Each row was made from one small tree. Brackets hold a mark, then the marks that hang from it, in alphabetical order. Every link used is in the known rows. Write each row's tree.
In the rows, 128 means zero.
Known rows:
(G (D F L) (K E)): [168 113 114 102 122 152 136  65  92 119 199 160  57 118 134 155 154 129
 122 104  68 141 112 131 144  94 139 123 157 165 159  86 132 163 168  89
 131  65 143 123 120 112 160 100 141 145 113 134 167 111 129 162 116 167
 166 157 135  98 131 107 162  97 112 103 141  79 159 135 115 170 113  83
 117  90 114 119 177 182  95 129 181 139 201 144 163 133 130]
(U (G (D (F J)) (K E))): [170 128 112 140 129 147 160 103 111  98 147 132  31 129 156 147 124 122
 106 132 154 142 170 129 136 105 113 131 128 137 135  90 127 122 149 100
 118 133 136 140 174 106 143 125 125 142 167 166 104 163 201 219 101  92
 127 110 132 111  80 109 135 105 165  80 158 120 106  97  80 142  95  78
 119 132 102 148 182 122 109 134 143 202 182 138  82 109 131]
(L (D (F J))): [127 130 160 119  68 103 114 162  62 162  62 110 101 158 117 156 154  99
  89 132 164 175 135 128 109 165 119 175  97 137  93  60 114 124 134 116
 149 167  73 124 117 128 154 129  63 133 116 123 207 132 130 128 203 148
 151 124 136 133 161 131 153  97 151  83  90  69 125 128 142  97 126 178
 172 108  65  79 122 103 123  48  96 180 132  85 128 124 142]
(G (D L) (K (E H))): [147 103 115 158 158 167 122  60  91  86 235 129 103 100 121 151 117 111
 142 148  98 144  81 154 156  81  78  89 106 165 173 108 121 153 129  90
 108  43 145 126 119 157 172 122 161 111 106 151 147  61 162 171 106 174
 154 157 137  87 167 125 139  54  95 153 121 118 153 188 101 169 102 134
  78  74 145 106 164 178  51 120 190 103 157 192 149 158  95]
(F (J (U (G D)))): [139 144 104 185 134 102 135 117 163 114 128  69 164 137 167 119  89 145
 150 174 178 109 143 143 118 135 124 117 123 124 121 147 132 104 112 146
 122 163 120 130 121 148  98 150 142 102 161 138  77 169 137 140 135 107
  96 118 115 143 148 147 100 144 168 152 144 170 114 110 137  96 153 134
 141 134 145 138 119  94 142 173 114 159  90 134  98 133 151]
(F (D L) (J (U G))): [137 127 160 125 142 146  97 155 154 169  64 115 167 108 109 124  90 140
 134  95 129 120 128  86 120 191 160 151 139 139 120 124 106 128  93 154
 149 191 119 140 145 150 135 127  78  84 129  79 105 119 109  89 134 173
  98 146  88 146 130 133  99 160 137 132 146 196 156 118 142 133 143 149
 112 197 195 106 100 154 133 159  97 116  88 104 154 163  92]
(F (D L) (J (U (G K)))): [127 138 142 106 166 170  75 129 135 149  96 139 136 116 129 131  78 138
 110  86 160 131 124  92 123 192 138 132 118 113 150 145 119 142  99 118
 152 161 155 134 168 127 147 100 104  97 117 128 102 119 113 108 125 172
 103 149  57 116  91 145 109 147 134 128 171 184 136 121 130 151 151  99
 118 172 207 117 136 164 117 177 118 124  87 105 133 135  71]
(J (F (D L))): [ 85 128 140  95 105  97 133 208  92 174 132 131 177 117  68 132 121 123
 139 111  78  89  80  98 108 169 144 159 107 112 134 126 149 198 131 146
 119 126 111 108 134 121 133 129 112 146  49  75 202  92 116  62 147 197
 135 154 143 122 169 100 139 101  79 121  72 156 183 137 159 157 111 162
 113 197 187 141 108 155 102  75 150  53 105 120 134 143 109]
(G (D F L) (K (E H))): [145  96 120 134 135 177 124  77  83  84 197 157  51 109  94 140 155 118
 130 112  70 175 116 148 158  65 115 110 141 161 153  96 122 128 151  98
 131  50 126 121 117 137 175  92 138 136 124 119 169  82 153 170 109 182
 173 141 142  98 138 110 133  97  72 114 129  73 150 190 109 164 102 118
 106  76 124 113 179 181  78 121 215 117 174 163 156 131  96]
(J (U (G (D F) K))): [138 119 103 117 128 132 125 105 142  93 150 144 117 159 180 112 136 119
 139 131 149 119 145 160 142  80 129 101 131  90 140 156 140 104 142 129
 118  95 161 143 115 122  81 105 185 157 156 171  87 163 114 146 111  65
 132 107 127 146  80 124 137 146 125 161 156 114  94 147 128 119 147  93
 154  65 107 167 169 107 175 161 130 159 134 112 128  97 151]
(U (G (K E))): [ 96 135 156 156 157 123 198 142  91 142 174 137 119  98 168 141 129  83
  93 143 153 100 100 114 138 103  71 106  81 122 150 118 139 136 116 104
 139 106 177 148 179 126 150 164 129 146 100 159 137 107 189 163  72  66
 147 123 138  90 120 113 137  95 157 124 122 145 115  93  63 141  71 145
  84 110  93 134 133 166 107 103  88 130 140 156 111 119 120]
(D F): [ 80 110 143 136  68  88 171 160  64 165 129 111 135 131 132 123 178 117
 119 114 122 160 125 138 115 108 143 143 144 115 114 114 140  90 151 127
 140 118  95 152 112 143 116 118  95 179 113 104 194 109 131  92 151 113
 169 134 176 133 181 107 155 104 130 133  83 101 132 130 140 100 107 170
 135 113  58 119 119 126 156  86 102 133 137 105 111 112 145]
(J F (U (G D K))): [115 153  99 134 170 101 128 135 163  96 186 129 171 139 158  98 123 124
 152 180 160  44 110 161 146  97 106  88  89  70 130 187 163 159  90 110
  49  96 195 127 127 123  92 172 231 128 113 186  85 159 124 140 123  59
 118  94 129 124  71 155 122 129 128 165 135 134  85 137 146 128 158  96
 132  99 144 190 142  92 141 139 112 104  95 138 111 108 147]
(E H K): [ 27  82 115 143 138  67 156 135  76 124 144  89 167 131  75 124 140 102
 133 164 149 145  82 137 142  94  98 102  99 124 129 152  87 112  90 129
 173  75 106 137 128 174 118 154 119 128 105 165 183  87 198  85 110 120
 152 134 196 119 234 112  74  67  97 192  90 150 116 192 111 124  66 237
 139  97  51  88 138 107 145  38 127  55  64 146 105 126  98]
(D (F J)): [126 116 124 130  69  98 154 157  74 177 101 104 110 131 114 133 150 118
 108 112 136 176 169 117 114 159 154 154 148 134 110  95 123 109 157 112
 157 143  79 134 128 136 136 115  80 162 132 126 169 129 144 110 158 149
 147 139 146 141 170 138 123 102 149 111 105 115 118 113 140  97 114 163
 167 137  62 104 121 104 150  93 106 142 142 113  94 102 117]
(J (F (D L)) (U (G K))): [ 97 151 140  88 178 146 101 190 158 126 114 156 179 116 116 120 118 119
 124  95 121  77  93  92 126 153 142 130  98  89 144 171 147 184  89 128
  99 126 175 119 146 102 131 133 166 128  65 128 122 117  90  86 103 149
 100 116  96 114  71 127 116 142  86 152 122 165 133 131 147 161 135 103
 100 181 215 150 115 148 131 143 117  67  81 116 156 124 103]
(U (G D)): [112 133 136 165 130  82 182 116 144 118 160 119 158 125 159 131 118 108
 156 181 176 114 103 147 110  78  82 105  95 125 124 150 150 116 149 148
 138 112 120 152 124 153  81 131 173 136 127 120  88 148 153 136 140  51
 128 145 182 142 153 118 150 106 146 153  98 144 126 132 125 100 123 164
 114 122 138 161 130 120 122 109 121 142 149 146 107 142 170]
(J (F D) (U G)): [ 54 144 142 151 138  82 158 238 150 149  95 118 201 116 122 107 104 115
 134 127 133  57  93 105 109 144 153 133  87  87  91 165 169 165  70 184
  66 161 148 145 145 118 100 203 149 132  90 101 142 123 121  81 115  96
 105 101 133 139 119 113  96 144  95 128  92 189 121 115 144 146 105 149
 121 177 163 165  97 121 157 118 101  97  53  95 108 118 142]
(U (G D (K (E H)))): [118  98 137 188 180 128 181 102 116  73 204 123 100 118 159 152  95  86
 123 180 179 132 115 164 156  51  65  76  61 143 148 143 120 134  90 114
 112  69 156 146 150 149 144 161 180 114 121 175  93  89 216 195  85  76
 133 123 157  96 118 113 124  72 101 122 120 159 108 156  58 148  75 138
  78  81 117 141 177 173  81 116 162 146 124 183  95 140 121]

Write each row's tree:
[139 114 148 137 109 143 113 106 181 105 126 158 134 150 115 115 156 154
 155 121  78 153 142 148 146  76 156 143 186 139 111 144 123  91 154 170
 139 135 115 111  64 122  91 115 141 129 167  74  95 134  66 119 118 103
 128 118 136 170 126 123 142 188 109 147 125  88 138 151 153 119 137 104
 133 110 141 153 113 119 153 150 139 121 136 120 171 150 162]	(J (U (G (D F L))))
[198 129  85  93 118 162  57  53 121 124 145 130 101 151 117 131 140 175
 138 118  89 145 160 139 134 154 156 120 182 159 135 136 128 127 142  84
 118 122 138 121 120 118 141  56 130 129 155 153 129 160  88 127 153 197
 133 140  87 133 114 164 128 135 136 153 182  83 127 150 158 126 191  80
 162  93 161 119 160 118 113 194 152 139 165 115 146 122 115]	(G (D (F (J U)) L) K)
[182 166 108 123 179 163  70  58 184  98 144 127 150 123 139 117 107 151
 139 150 169 137 139 137 126 145 111  95 128 111 136 144 119 125 132 100
 135 123 166 102 121 137 119  91 167  93 145 175  48 138  96 146 132 135
  97 143  93 133 101 162 121 160 152 152 175 148 109 120 132 127 191  97
 118 113 189 129 136 131 112 189 128 129 136 159 135 146 129]	(F (J (U (G (D L) K))))
[133 123 137 129  92 137 124 145  96 169 120 103 138 110  98 155  91 121
 121 102 126 152 102  69 103 198 145 164 120 140 137 104 111 165 136 120
 173 153  99 123 151 148 164  96  77 110  89  79 169 104 130  82 156 220
 133 183  98 135 185 120 116  94 134 113 115 189 177 121 157 128 122 183
 119 204 180  94 108 172  87 120 141 113 139 109 125 150 104]	(F (D L) J)
[150 121 127 115  94 145  81 134 131 172  83 126 148 127  90 119 163 169
 131  75  73 160 158 116 129 192 188 155 196 156 117 101 110 102 126 133
 159 155  99 105 110 124 139 106  53 137 151 103 175 123  61  92 160 209
 133 138 105 136 162 157 115 179 147 123 141  95 146 130 188 114 147 126
 155 121 110  84  89 113 151 145 115 101 133 102 144 133 119]	(D (F (J U)) L)
[126 157 140  89 129 146  71 156 102 130  49 152 100 169 149 143 141 102
  73 129 209 153 153 139 113 147 128 147  96 108 103 115 109 108  91 111
 123 173 140 116 130 100 151 127 113 120 135 190 133 131 112 158 158  96
 122  97  93 121  68 153 129 149 150 102 150  83  85 133 117  95 144 113
 183  85  81 109 119  85 148  98  74 180 106  95 129 101 134]	(L (D (F (J (U (G K))))))
[138 128 109 160 150 116 186 104 122 111 214 140  95 113 173 150  87  95
 123 167 170  88 102 129 122  82  74  95  73 123 160 133 145 142 133 109
 127  87 172 151 161 129 136 148 177 140 107 175  95 125 190 194  84  46
 142 129 154  81 108 105 153  79 156 127 109 143 111 106  72 135 101 106
  94 105 118 157 172 163  92 136 142 150 165 162 105 135 141]	(U (G D (K E)))
[137 143 129  85 156 182  71 118 133 134  76 167 109 136 129 133 141 141
  95  78 126 161 171 117 135 151 148 128 168 126 133 120  98  94 135 105
 144 141 131 111 136 101 139  75  97 127 166 136 101 126  81 111 122 147
 126 126  74 131  78 157 121 174 150 138 178  98 104 119 120 130 153  87
 128 123 119 123 115 116 153 144 113 115 139 124 151 115 116]	(D (F (J (U (G K)))) L)
[134 129 137 111  85 146 114 130  92 161  88 134 114 118  78 134 158 145
 124  86  85 172 142 103 117 175 157 164 177 151 121  89 106 114 174 116
 170 142  71  99 117 127 155  90  56 144 135  99 178 127  92  87 168 214
 159 151 142 144 179 135 131 114 142 112 117  99 156 110 145 130 134 145
 144 149 103  77 104 108 122 102 127 124 163 118 129 133 121]	(D (F J) L)
[115 121 124 144 100  99 157 124 164 114 118 125 155 160 162 109 141 139
 154 140 124 119 150 152 125  82 148 119 159 114 117 150 134  82 137 175
 112 131 125 145  90 133  80 140 154 143 169 112 100 161 101 133 133  67
 131 105 158 160 134 109 133 168 129 152 137 109 113 130 145 107 128 112
 149  86 115 163 125  98 186 149 133 161 131 108 135 116 157]	(J (U (G (D F))))
[ 81 128 162 114 155 114 127 210 183 147  87 132 198 130  92 113 121 141
 139  96  89  74 102  88 124 151 161 155 118  88 111 156 134 165  82 189
  96 153 130 125 122 112 133 165 136 112  89  72 131 108  91  73 111 154
  93 109 125 146 119 118 117 160  78 128 101 174 144 116 144 145 129 136
 106 199 196 134  81 145 140 116 118  51  60 113 151 139 119]	(J (F (D L)) (U G))
[143 137 132  93 144 159 118  72 132  83 167 186  88 140 140 150 159 122
 125 141 114 157 134 138 124  72 110 119 146 114 149 137  99 116 190 114
 146  87 120 102 116 121 100  56 173 148 136 132  94 117 104 140 121  81
 145 151 134 147 107 103 187 140 114 142 141  83 133 151 123 142 141  85
 124 121 134 175 143 141 112 111 154 126 188 149 158 109 131]	(U (G (D F L) K))
[161 141 121 156 145 132  94  80 191 119 113 109 177 130 115 110 112 168
 165 152 137 125 144 128 117 150 109 122 152 143 106 136 115 111 127 148
 141 163 125 107 110 147 116 133 123  91 143 114  63 138  92 123 148 142
 101 128 119 151 140 158 114 161 160 142 153 146 130 112 138 109 169 126
 127 141 173 120  97 120 127 175 129 122 128 138 135 161 148]	(F (J (U (G (D L)))))
[117 134 142 144 116 125 136 167 143 154  52 116 135 144 130 108 129 145
 110 106 144 138 173 128 125 155 157 155 145 131  91 121 124  70 110 154
 130 185 113 143 138 124 120 149  91 132 169 119 117 151 116 112 138 116
 123  96 111 156 118 146 106 174 152 113 145 127 101  95 132  99 121 143
 161 134  83 115  99  91 187 140  78 152 112 108 112 116 143]	(D (F (J (U G))))
[ 62 147 132 142 149  78 158 212 173 158 106 109 222 129 110  91 129 121
 137 157 138  64 115 132 130 120 138 124 102  90  95 166 154 122  73 169
  75 144 148 129 122 120  96 203 148 138 116 119 124 134 102  81 118  78
 118  87 163 138 122 147 102 147 125 138  89 136 103 103 158 118 123 143
 122 139 105 145  84  83 180  97  67  85  63 132 101 118 165]	(J F (U G))
[ 90 129 134 113 130 106 120 201 140 173 118 109 206 124  79 105 130 155
 146  95  54  70  97  95 129 193 187 150 123 102 124 157 155 181  91 161
  90 134 140 133 108 124 139 159 121 128  67  77 185 118  83  54 139 207
 110 132 133 136 139 130 109 136  72 139  97 166 179 140 190 148 130 151
 135 166 184 134 104 150 127 129 124  62  74  87 144 138 111]	(J (F (D L)) U)
[127 146 116 129 159 106 115 138 213 109 158 129 198 121 112  97 126 153
 180 155 105  79 117 134 124 102 125 127 122 101 118 154 153 149 120 171
  74 128 131  97  78 111  92 162 181 113 114 103  93 139  66  99 131 108
 100 113 147 153 121 146 129 172  99 144 119 118 137 127 163 131 157 115
 107 138 186 159  81 106 136 129 132  63 113 142 147 157 172]	(J F (U (G (D L))))
[131 128 136 118  70 105  64 182  85 166  48 102 140 162 133 129 148 108
 104 129 155 151 147 145 125 184 152 166 112 142  87  93 127 105  89 125
 122 184  98 121 105 109 136 153  66 135 138 146 203 144 105 119 205 171
 135 103 114 136 149 155 129 139 138 100 109  74 125 126 176  85 144 173
 194  92  70  78  98  90 160 103  75 171 102  87 144 119 152]	(L (D (F (J U))))
[110 122 124 152  83  98 128 185  96 196  94  65 189 124 137 123  57 142
 132 109 149 102 111 113 113 220 176 147 113 124 119 158 150 140  78 143
 121 179 127 153 158 149 148 159  66 123 117 124 163 129 166  90 164 199
 101 143  93 122 160 144  84 116 144 136 124 217 127 119 159 113 133 184
 151 172 156 108 136 135 150 176 117 141  71  79  88 123  89]	(F D (J U))
[173 140 123  88 137 179  84  64 142  90 126 168  58 137 128 162 146 140
 119 119 147 164 168 124 127 108 113 124 158 120 151 107  99 125 196  91
 156 121 113  88 135 125 114  39 148 115 153 136  78 148  97 147 124 126
 136 159  98 137  88 136 150 131 131 113 166  97 128 130 108 134 165  85
 132 129 154 135 152 126  97 117 170 144 199 153 135 107 117]	(U (G (D (F J) L) K))
[129 134 148 151 140 119 140  85 166 102 158 136 165 123 114 142 122 125
 163 168 136 134 101 137 122  86  86 135 125 135 140 145 114 129 166 153
 174 102 121 110 102 157  93 112 143 113 121  86  79 119 101 116 132  92
 121 159 172 156 163 108 161 127 130 154 100 115 155 131 115 114 140 146
  83 139 156 138 102 152 113 102 153 104 163 155 159 159 157]	(U (G (D L)))
[168 132 147 113 100 157 110 100 153 101 101 146  89 134  98 144 139 144
 148 121 111 171 158 128 104 118 133 146 169 148 124 105 103 114 190 142
 169 161  72 108 105 136 113  74 102 120 173  79  90 148 108 128 147 120
 126 150 144 163 127 121 159 139 128 104 133 107 143 128 112 122 143  99
 122 163 132 123 124 114 121 112 159 137 176 143 147 133 132]	(U (G (D (F J) L)))
[ 72 109 154 172 183 143 198 132  92 108 160 131 113  87 169 135 119  77
 101 148 163 142  98 149 146  72  56 100  64 136 144 115 125 114  91 127
 131  65 157 150 176 132 160 159 148 117 102 167 128  59 208 165  82  71
 147 124 153  91 134 109 115  78 107 131  90 159 102 142  57 146  57 174
  77  88  82 121 141 168  91  92 121 112 116 177  98 126  98]	(U (G (K (E H))))
[147 131 125 139  94 115 146 123 136 115 113 116  92 134 136 134 112 123
 136 154 155 161 174 130 108 102 120 146 143 123 125 120 118 104 175 138
 151 151  87 127 128 143 101  97 124 128 180 120  94 166 154 146 145  90
 128 128 154 162 137 122 140 109 144 106 134 125 119 125 105  94 127 116
 143 154 100 154 141  97 142 109 148 181 160 134  94 111 149]	(U (G (D (F J))))
[133 138 129 123 139 153 148 139 125 152  84 138  71 120 163 118 113 125
  80  95 122 127 169 129 152 144 156 136 140 133 134  88 137  92  95 108
 121 165 156 144 178  88 172 158 111 140 146 160 133 140 165 177  85 118
 128  78  81 101  69 130  98 142 161  88 170 127  94  85 102 129  95  92
 132 111  74 103 136 127 160 158  86 167 115 119 114 105 114]	(D (F (J (U (G (K E))))))
[182 120  71 121 122 139 125 104  95 139 160 104  67 141 166 111 109 141
 125 110 101 100 157 135 144 154 163 123 158 159 139 105 156 143 131  84
  90 117 151 140 129 105 159 142 120 139 147 181 145 157 168 185 116 167
 123 113  94  93  93 134 104 128 151 108 189 121 108 102 138 140 133  88
 153  81  88 123 192 122 137 208 143 193 141 113 106 113 122]	(G (D (F (J U))) (K E))
[171 125 142 107 130 166 145  71 134  97 172 194  50 122 140 148 165 126
 109 113  82 145 128 126 146  65 114 118 149 160 140  88 126 140 177 118
 135  85 151 116 111 119 138 103 149 137 132 124 129 124 124 180  67  97
 151 129 130 113  89  83 171 122 124  95 135  84 136 121  85 171 103  73
 102 116 126 154 162 177  94 114 168 141 192 154 171 139 137]	(U (G (D F L) (K E)))
